What can hang from each mark:
vupib: bogi dolun kerede
reso: vupib zede
vikud: vupib
dolun: vupib
basi: bogi
dosol: basi
zede: kerede reso
kerede: basi faraz

Each row was made from one small tree. Brackets hold a mark, then the marks that hang from it, in alphabetical order. Every link used is in the known rows. Write each row's tree.
Known rows:
[vupib bogi kerede]: [-0.03 -0.12 -0.10 -0.07 -0.17  0.20  0.01 -0.14 -0.16  0.00 -0.08 -0.05
  0.06 -0.20 -0.01 -0.02 -0.14]
[kerede basi]: [-0.07  0.14  0.02  0.12  0.05  0.06 -0.11  0.20  0.05 -0.04 -0.12 -0.11
  0.04  0.06  0.14  0.00 -0.01]
[reso [vupib dolun [kerede basi]] zede]: [-0.15 -0.08 -0.05  0.21  0.27  0.26  0.06  0.35 -0.09  0.19 -0.11 -0.26
  0.14 -0.16  0.35  0.14 -0.15]
[zede [kerede basi faraz] [reso [vupib bogi dolun]]]: [-0.33  0.73  0.13  0.06 -0.02  0.48  0.12  0.23 -0.29 -0.04 -0.35 -0.22
  0.02 -0.39 -0.11 -0.10 -0.10]
[vupib bogi [kerede basi faraz]]: [-0.23  0.22 -0.17  0.14 -0.17  0.32 -0.08 -0.08 -0.14 -0.02 -0.41 -0.06
 -0.02 -0.23 -0.06 -0.02 -0.19]
[reso [vupib bogi] [zede kerede]]: [-0.10 -0.05 -0.02 -0.04  0.33  0.43  0.14  0.15 -0.21  0.08 -0.27 -0.10
  0.22 -0.18  0.12  0.03 -0.15]
[reso [vupib bogi dolun] [zede [kerede basi]]]: [-0.28  0.23  0.04  0.06  0.28  0.52  0.09  0.35 -0.20 -0.02 -0.21 -0.21
  0.28 -0.26  0.30  0.11 -0.12]
[basi bogi]: [ 0.01  0.04  0.06  0.08 -0.05  0.08  0.09 -0.05 -0.16 -0.17 -0.06 -0.03
 -0.02  0.05  0.08  0.12 -0.15]
[reso [zede [kerede [basi bogi] faraz]]]: [-0.11  0.23 -0.12  0.34  0.19  0.23 -0.04 -0.07 -0.17  0.06 -0.68 -0.18
  0.01  0.01  0.14  0.08 -0.30]
[reso [zede kerede]]: [ 0.08 -0.14 -0.09  0.05  0.23  0.02 -0.06 -0.08 -0.04  0.25 -0.31 -0.13
  0.10 -0.02  0.11 -0.04 -0.12]
[dosol basi]: [ 0.05 -0.01  0.04  0.15  0.11 -0.01 -0.21  0.29 -0.08 -0.02 -0.04 -0.10
  0.00  0.12  0.19  0.03 -0.05]
[kerede [basi bogi] faraz]: [-0.18  0.37 -0.03  0.29 -0.05  0.21  0.02  0.02 -0.14 -0.19 -0.38 -0.04
 -0.08  0.03  0.03  0.12 -0.19]
[vikud [vupib bogi dolun [kerede basi faraz]]]: [-0.29  0.49 -0.12  0.02 -0.16  0.41  0.21  0.08 -0.11 -0.03 -0.24  0.03
 -0.07 -0.41 -0.06 -0.05 -0.03]
[vupib [kerede [basi bogi]]]: [ 0.01 -0.05 -0.05  0.22 -0.03  0.11 -0.04  0.10 -0.14 -0.03 -0.24 -0.23
 -0.01  0.09  0.23  0.09 -0.24]
[dosol [basi bogi]]: [ 0.07  0.02  0.11  0.23  0.05  0.08 -0.11  0.24 -0.23 -0.19 -0.11 -0.12
 -0.02  0.18  0.27  0.14 -0.20]
[vupib dolun]: [-0.12  0.12  0.05 -0.04 -0.10  0.01  0.06 -0.03 -0.02 -0.07  0.17 -0.02
  0.00 -0.13  0.01  0.07  0.03]
[dolun [vupib bogi [kerede basi faraz]]]: [-0.37  0.25 -0.20  0.19 -0.05  0.29 -0.10 -0.10 -0.21 -0.10 -0.40 -0.09
 -0.11 -0.15 -0.24  0.03 -0.22]
[zede kerede]: [ 0.00 -0.03 -0.05 -0.05  0.09 -0.02 -0.07 -0.02  0.02  0.16 -0.15 -0.12
  0.00  0.03 -0.07 -0.07 -0.01]

Which tree is each row?
[-0.14  0.04 -0.06  0.11 -0.10  0.04 -0.09  0.12  0.00  0.07 -0.01 -0.22
  0.01 -0.10  0.16  0.04 -0.07] => [vupib dolun [kerede basi]]
[-0.35  0.34 -0.12  0.11 -0.26  0.34 -0.02 -0.10 -0.18 -0.09 -0.24 -0.08
  0.00 -0.36 -0.05  0.04 -0.16] => [vupib bogi dolun [kerede basi faraz]]
[-0.22  0.10  0.07 -0.03  0.14  0.47  0.26  0.15 -0.26 -0.14  0.03  0.00
  0.24 -0.34  0.21  0.17 -0.11] => [reso [vupib bogi dolun] zede]
[-0.25  0.61  0.11  0.14  0.12  0.25  0.07  0.31 -0.15  0.15 -0.32 -0.28
 -0.07 -0.22 -0.11 -0.11 -0.05] => [zede [kerede basi faraz] [reso [vupib dolun]]]
[-0.11  0.47  0.26  0.14  0.11  0.27  0.14  0.41 -0.28 -0.04 -0.19 -0.39
  0.01 -0.07  0.19  0.02 -0.15] => [zede [kerede [basi bogi]] [reso [vupib dolun]]]
[-0.18  0.47  0.09  0.29 -0.07  0.33  0.19  0.21 -0.34  0.01 -0.31 -0.29
 -0.13 -0.23  0.03  0.05 -0.28] => [zede [reso [vupib dolun [kerede [basi bogi] faraz]]]]
[-0.08  0.19 -0.05  0.03  0.01  0.12  0.14  0.28  0.05  0.13 -0.02 -0.11
 -0.06 -0.17  0.14 -0.04  0.06] => [vikud [vupib dolun [kerede basi]]]
[-0.05  0.31  0.23 -0.02  0.00  0.15  0.21  0.24 -0.19  0.01  0.13 -0.14
 -0.01 -0.22  0.02 -0.03  0.01] => [zede [reso [vupib dolun]]]
[-0.26  0.14 -0.08  0.37  0.18  0.41  0.18  0.18 -0.28  0.04 -0.38 -0.20
  0.00 -0.18  0.21  0.25 -0.34] => [reso [vupib dolun [kerede [basi bogi] faraz]] zede]
[-0.42  0.40 -0.05  0.14  0.23  0.57  0.09  0.20 -0.20  0.00 -0.42 -0.13
  0.17 -0.34  0.07  0.11 -0.15] => [reso [vupib bogi dolun] [zede [kerede basi faraz]]]
[-0.14  0.41  0.21 -0.16 -0.03  0.35  0.19  0.17 -0.31 -0.02 -0.02 -0.20
  0.09 -0.35 -0.04 -0.10 -0.06] => [zede kerede [reso [vupib bogi dolun]]]
[-0.30  0.10 -0.22  0.06 -0.11  0.22  0.01 -0.32 -0.25 -0.06 -0.27  0.01
 -0.15 -0.21 -0.40  0.03 -0.23] => [dolun [vupib bogi [kerede faraz]]]
[-0.14  0.01 -0.05 -0.10 -0.28  0.21  0.07 -0.17 -0.20 -0.08  0.08 -0.06
  0.06 -0.32  0.02  0.05 -0.12] => [vupib bogi dolun kerede]
[ 0.02  0.05 -0.02  0.25  0.23  0.18 -0.07  0.09 -0.16  0.04 -0.49 -0.26
  0.12  0.09  0.36  0.09 -0.26] => [reso [zede [kerede [basi bogi]]]]
[-0.22  0.09  0.02 -0.08  0.23  0.45  0.19  0.14 -0.24  0.02 -0.11 -0.11
  0.24 -0.31  0.13  0.10 -0.11] => [reso [vupib bogi dolun] [zede kerede]]
[ 0.05  0.07 -0.09  0.06  0.11  0.10  0.07  0.31  0.08  0.21 -0.19 -0.09
 -0.06 -0.03  0.12 -0.12  0.03] => [vikud [vupib [kerede basi]]]
[-0.20  0.11  0.02  0.15  0.41  0.28  0.02  0.42 -0.06  0.16 -0.19 -0.27
  0.18 -0.09  0.28  0.09 -0.07] => [reso [vupib dolun] [zede [kerede basi]]]
[-0.19  0.09 -0.17  0.06 -0.18  0.03  0.04 -0.24 -0.07  0.14 -0.09 -0.04
 -0.15 -0.25 -0.21  0.03 -0.11] => [vupib dolun [kerede faraz]]
[-0.14  0.01 -0.14  0.39  0.28  0.39  0.12  0.20 -0.24  0.11 -0.55 -0.18
  0.00 -0.06  0.19  0.19 -0.37] => [reso [vupib [kerede [basi bogi] faraz]] zede]
[-0.25  0.06 -0.10  0.10 -0.01  0.24 -0.12  0.03 -0.18 -0.12 -0.20 -0.17
  0.00 -0.07 -0.04  0.03 -0.18] => [dolun [vupib bogi [kerede basi]]]
[-0.36  0.22 -0.12  0.20  0.10  0.56  0.13  0.15 -0.26  0.02 -0.34 -0.12
  0.13 -0.41  0.14  0.14 -0.25] => [reso [vupib bogi dolun [kerede basi faraz]] zede]
[-0.13  0.15 -0.14  0.30 -0.09  0.17 -0.02 -0.05 -0.16  0.00 -0.43 -0.15
 -0.13  0.00  0.02  0.09 -0.29] => [vupib [kerede [basi bogi] faraz]]
[-0.05  0.35  0.05  0.32  0.03  0.31  0.13  0.23 -0.31  0.07 -0.48 -0.27
 -0.13 -0.09  0.02 -0.02 -0.31] => [zede [reso [vupib [kerede [basi bogi] faraz]]]]
